What can hang from each mark:
K861: K215 K344 K379 K445
K215: K625
K379: K625
K445: K625 K685
K685: K445
K625: K344 K445 K861

Every row comes from one small tree of marks. The marks that hang from a mark follow it in brackets, in the order of their numbers. Every link used is in the known rows. Which tree was each row made from?
Known rows:
K445{K625{K344} K685}: [ 39.1  -6.4   4.8  10.1 -12.2 -15.7  -2.9  30.3   3.2 -15.2 -29.6  15.3
  10.9   4.9 -11.1  -4.3   8.3  12.0 -12.1]
K685{K445{K625}}: [ 16.8  16.0 -31.3 -19.5  -3.2 -26.5 -24.1  18.9  17.8  14.8 -42.0   3.3
  19.1  14.4  13.3  -9.4  18.5   9.3 -21.1]
K379{K625{K344 K445{K685} K861{K215}}}: [-34.7 -11.5  19.2  -8.2  24.0   5.2  33.8 -11.2  13.8 -12.3   5.6  20.0
  10.1  -1.6   7.8   9.0  -6.4  -7.7   8.1]
K379{K625{K344 K445{K685} K861}}: [-32.7  -6.6  20.8 -13.9   0.4   9.6  24.0   5.4  22.2 -15.0 -10.2  24.0
  20.0 -14.8  10.8  13.8  -7.0   8.4   4.5]
K215{K625{K344 K445{K685}}}: [-24.1 -13.6   6.3  13.3  -6.3  13.2  16.0   8.2 -12.1 -40.5   0.5  -0.7
  25.5  -8.4 -30.3  -7.6 -20.1  11.9   5.6]
K685{K445{K625{K344 K861{K215}}}}: [ -1.5  15.4  -6.3 -27.5  18.2 -27.2 -10.6   0.8  34.4 -11.8 -13.6  16.2
  -5.2  20.0  35.4 -27.2   1.8 -17.1  -5.6]
K625{K344 K445{K685} K861}: [-18.4   6.6  15.2  -5.6 -11.3   6.5  17.5  15.2  22.5 -27.9  -2.0  31.0
  26.2   0.8   9.2  -7.5 -13.2   8.0  -2.3]
K625{K344 K445{K685}}: [ -8.5  -9.8   2.6   9.2 -15.6   5.1  23.4  17.9   5.9 -22.3 -13.6  19.3
  32.4   8.1 -13.0  -4.6  -5.9   6.5  -6.4]
K685{K445{K625{K344}}}: [  7.8   3.8 -18.0 -17.8 -12.6 -21.8 -13.2  18.5  27.2 -10.5 -37.6   9.6
   6.5  10.9  17.3 -21.6  10.4  -1.0 -14.6]
K625{K344 K861{K215 K379 K445{K685}}}: [ 27.2 -10.6   7.2  20.7   1.1   7.2  11.0 -20.2  -1.5   4.5  27.3  -8.3
 -27.9  18.5  -6.8  -3.0  10.3   2.1  13.7]
K625{K344}: [-10.3  -5.5  -5.4   1.7  -5.2   4.1  -0.6   9.6 -15.3 -10.0 -12.9  12.4
  25.9  -6.1  14.8 -17.0   0.8  -6.2 -24.0]
K379{K625{K344 K861{K445{K685}}}}: [-8.9 -8.0  8.1 -0.5  1.7 24.1  4.1  3.9  9.2  6.2 -2.0  4.2 -5.4 -8.4
 12.7 20.9 17.8  4.7 -0.8]
K379{K625}: [-17.6  -4.3 -14.6  -7.2  13.9   4.1  -3.1   1.9 -23.1  32.4 -22.5   2.2
  30.2 -18.5  10.7  15.1  17.8   5.6 -24.0]
K215{K625{K861}}: [-23.9  23.6  -2.7 -11.9  17.9   9.1 -22.7   3.1 -26.8  -6.7   7.5   1.4
  25.9 -20.3  12.6  -7.7 -11.6   9.1 -10.8]
K215{K625{K861{K379 K445}}}: [ -4.7  13.1   0.2   3.8  -3.1  15.5 -22.4 -16.7 -19.5  10.1  26.4 -38.9
 -19.7 -13.3 -10.9  -1.7  -4.2  13.1  12.2]
K625{K344 K445{K685} K861{K379}}: [  3.7  -2.9  24.3  -4.3 -25.7  -2.3  21.0   2.0  20.1 -18.8   3.7  15.9
   3.9  -1.0  -9.0  -7.3 -15.2  22.8  15.5]
K215{K625}: [-14.6   6.0 -16.9   5.2  13.5   8.2 -18.2   3.1 -41.6  -0.2  -1.5  -9.2
  30.7 -14.7  -9.0  -5.3  -2.5   7.4 -17.0]
K861{K215 K344 K379 K445{K625 K685}}: [ 58.8 -12.8 -14.1  32.3  -9.0 -14.1  -9.5  -6.5  -8.5  26.8   6.3 -29.5
 -47.9  21.9 -33.5  10.9  14.7 -15.5  10.5]

Which tree is each row?
[  0.3 -15.8 -10.4   8.5  -9.0  12.9  -5.5 -17.1 -17.4  46.4  -2.9 -39.7
 -14.2 -12.9 -12.4  19.9  22.0  10.7  -2.6] : K861{K379{K625} K445}
[ -6.6 -37.1  14.9  12.0   2.5  -1.8  42.1 -23.6  -1.5   5.1   4.3  -8.2
  -5.3   0.6 -28.7   9.4  -2.3   6.3  17.1] : K861{K215 K379{K625{K344 K445{K685}}}}
[ -8.1   8.3  -5.8   3.8 -14.4  19.3 -27.3 -15.3 -20.2   5.6  31.9 -33.5
 -34.6 -19.7  -1.9   0.3 -13.3  -9.7  13.1] : K215{K625{K861{K344 K379 K445}}}
[ -5.0   0.8 -11.8  -1.9  -1.8  23.2 -10.6   4.9  -3.3  26.7   0.3   4.0
 -11.2 -11.6  16.4  34.6  18.1  -8.7  -6.1] : K379{K625{K861{K344 K445{K685}}}}
[  5.0 -12.2  -3.6  22.3  11.1  -3.4  21.0 -22.0 -28.9   0.5  17.3 -24.6
   5.6   6.2 -55.4  -0.4 -12.5  20.5  17.8] : K861{K215{K625{K445{K685}}} K379}
[-16.0  14.9  13.6 -14.9 -12.1  -6.9   4.8  -4.2  12.0   7.5   8.2  -0.5
  12.1  -6.8   2.1  -7.2 -15.3  13.4   5.2] : K625{K445 K861{K379}}
[ 28.2   6.3  14.8   1.8  18.6 -19.5   1.3   9.3  10.6 -17.5  -3.1  22.7
  -2.7  14.6   7.6  -8.4  -0.2  -4.3  -3.4] : K445{K625{K344 K861{K215}} K685}
[ -9.6  -2.3  27.6  -2.0 -15.4   6.7  14.6  -6.6   0.1 -37.1  17.1  -4.0
  -1.7 -13.1 -26.2 -10.0 -28.6  28.7  27.0] : K215{K625{K344 K445{K685} K861{K379}}}
[ 32.2   1.2 -12.0  16.2  -1.0   5.3  -4.0 -17.4 -11.3  28.3  26.3  -7.6
 -33.2  15.0  -3.2  10.7  10.9 -14.1   9.3] : K625{K861{K215 K344 K379 K445{K685}}}
[ 27.1  21.8 -15.8 -35.8 -23.5 -30.1 -29.7   5.3  30.7  14.8 -18.8   7.6
 -23.5   0.5  23.6  -9.6   0.9   0.9   0.7] : K685{K445{K625{K861{K344 K379}}}}
[ 0.3  5.1 -8.0  3.2 11.8 21.2 -7.7  3.9 -1.4 31.0 -6.8 -0.4  5.9 -5.9
  8.8 32.1 28.5 16.3 -5.7] : K379{K625{K861{K445{K685}}}}
[ 33.8 -12.6  -2.6  32.1   6.8  -4.1   1.1   6.2   2.5  -3.8  -1.5 -13.8
 -20.3  29.2 -20.3  -1.2  15.1 -16.8   1.3] : K861{K215 K445{K625{K344} K685}}
[ 52.7   1.9  24.4  -5.3 -20.3 -22.7  -6.0  13.2  16.6 -13.3 -12.6  10.5
 -16.3  -3.2  -3.1  -6.7  -1.3  29.3  11.0] : K445{K625{K344 K861{K379}} K685}
[  5.3  29.3 -23.6 -37.0  -7.4 -22.7 -33.2  19.1  30.9   5.0 -26.4  22.9
  -2.7   2.9  41.4  -9.3   1.0 -16.2 -13.3] : K685{K445{K625{K861{K344}}}}
[  1.8  16.6  18.9 -15.9  -2.0 -14.7 -14.5  19.1  17.6 -22.8 -12.5  15.7
   2.1  -7.5  29.4 -16.5  -7.8  -6.5  -9.3] : K445{K625{K344 K861}}
[  2.5  -7.6  23.4   2.7  -1.6  -7.5  30.4 -16.2  12.8 -13.1  18.7  11.0
  -4.5  13.0 -10.6 -12.0 -16.3   6.7  17.4] : K625{K344 K445{K685} K861{K215 K379}}
[-28.0   8.1  -6.3 -24.4   9.6   7.5 -13.5   1.6  -9.0  23.4  -3.6  19.7
   7.3 -30.4  41.4  16.2   2.8 -19.2 -17.2] : K379{K625{K861{K344}}}
[-48.7  -2.7 -14.3   6.3  19.6   5.8   6.3 -15.3 -30.0 -12.3  24.9 -14.8
   9.6  -3.3 -13.7  -9.8 -28.7 -40.8  -0.7] : K861{K215{K625{K445}} K344}
[  1.1  12.8 -14.3  11.9  -1.8  27.2 -24.1   6.3 -22.1  -2.7  16.4  -6.6
  -9.8  -7.5  -1.9  12.7  -1.7  -5.3   0.4] : K215{K625{K861{K344 K445{K685}}}}
[  3.7  -0.5  -0.1  17.2  16.5  14.9   6.5  -6.1  -1.8  -4.9  18.8   6.8
  -5.8  21.2   8.7  -1.7  11.6 -14.3  -1.9] : K625{K344 K861{K215 K445{K685}}}
[-31.6 -30.7  16.5   1.4   5.3  -4.8  36.3 -35.1  -0.4   4.5  11.1 -21.7
  -8.2  -6.7 -12.7  -2.3 -10.7 -11.9  11.4] : K861{K215 K379{K625{K344 K445}}}
[ 13.9   6.1 -16.9  21.7  18.7  -9.7 -14.3  -2.2  -6.2  20.7   0.9 -32.1
 -11.5  27.2 -10.4   1.1  15.1 -29.3 -10.1] : K861{K215 K445{K625}}
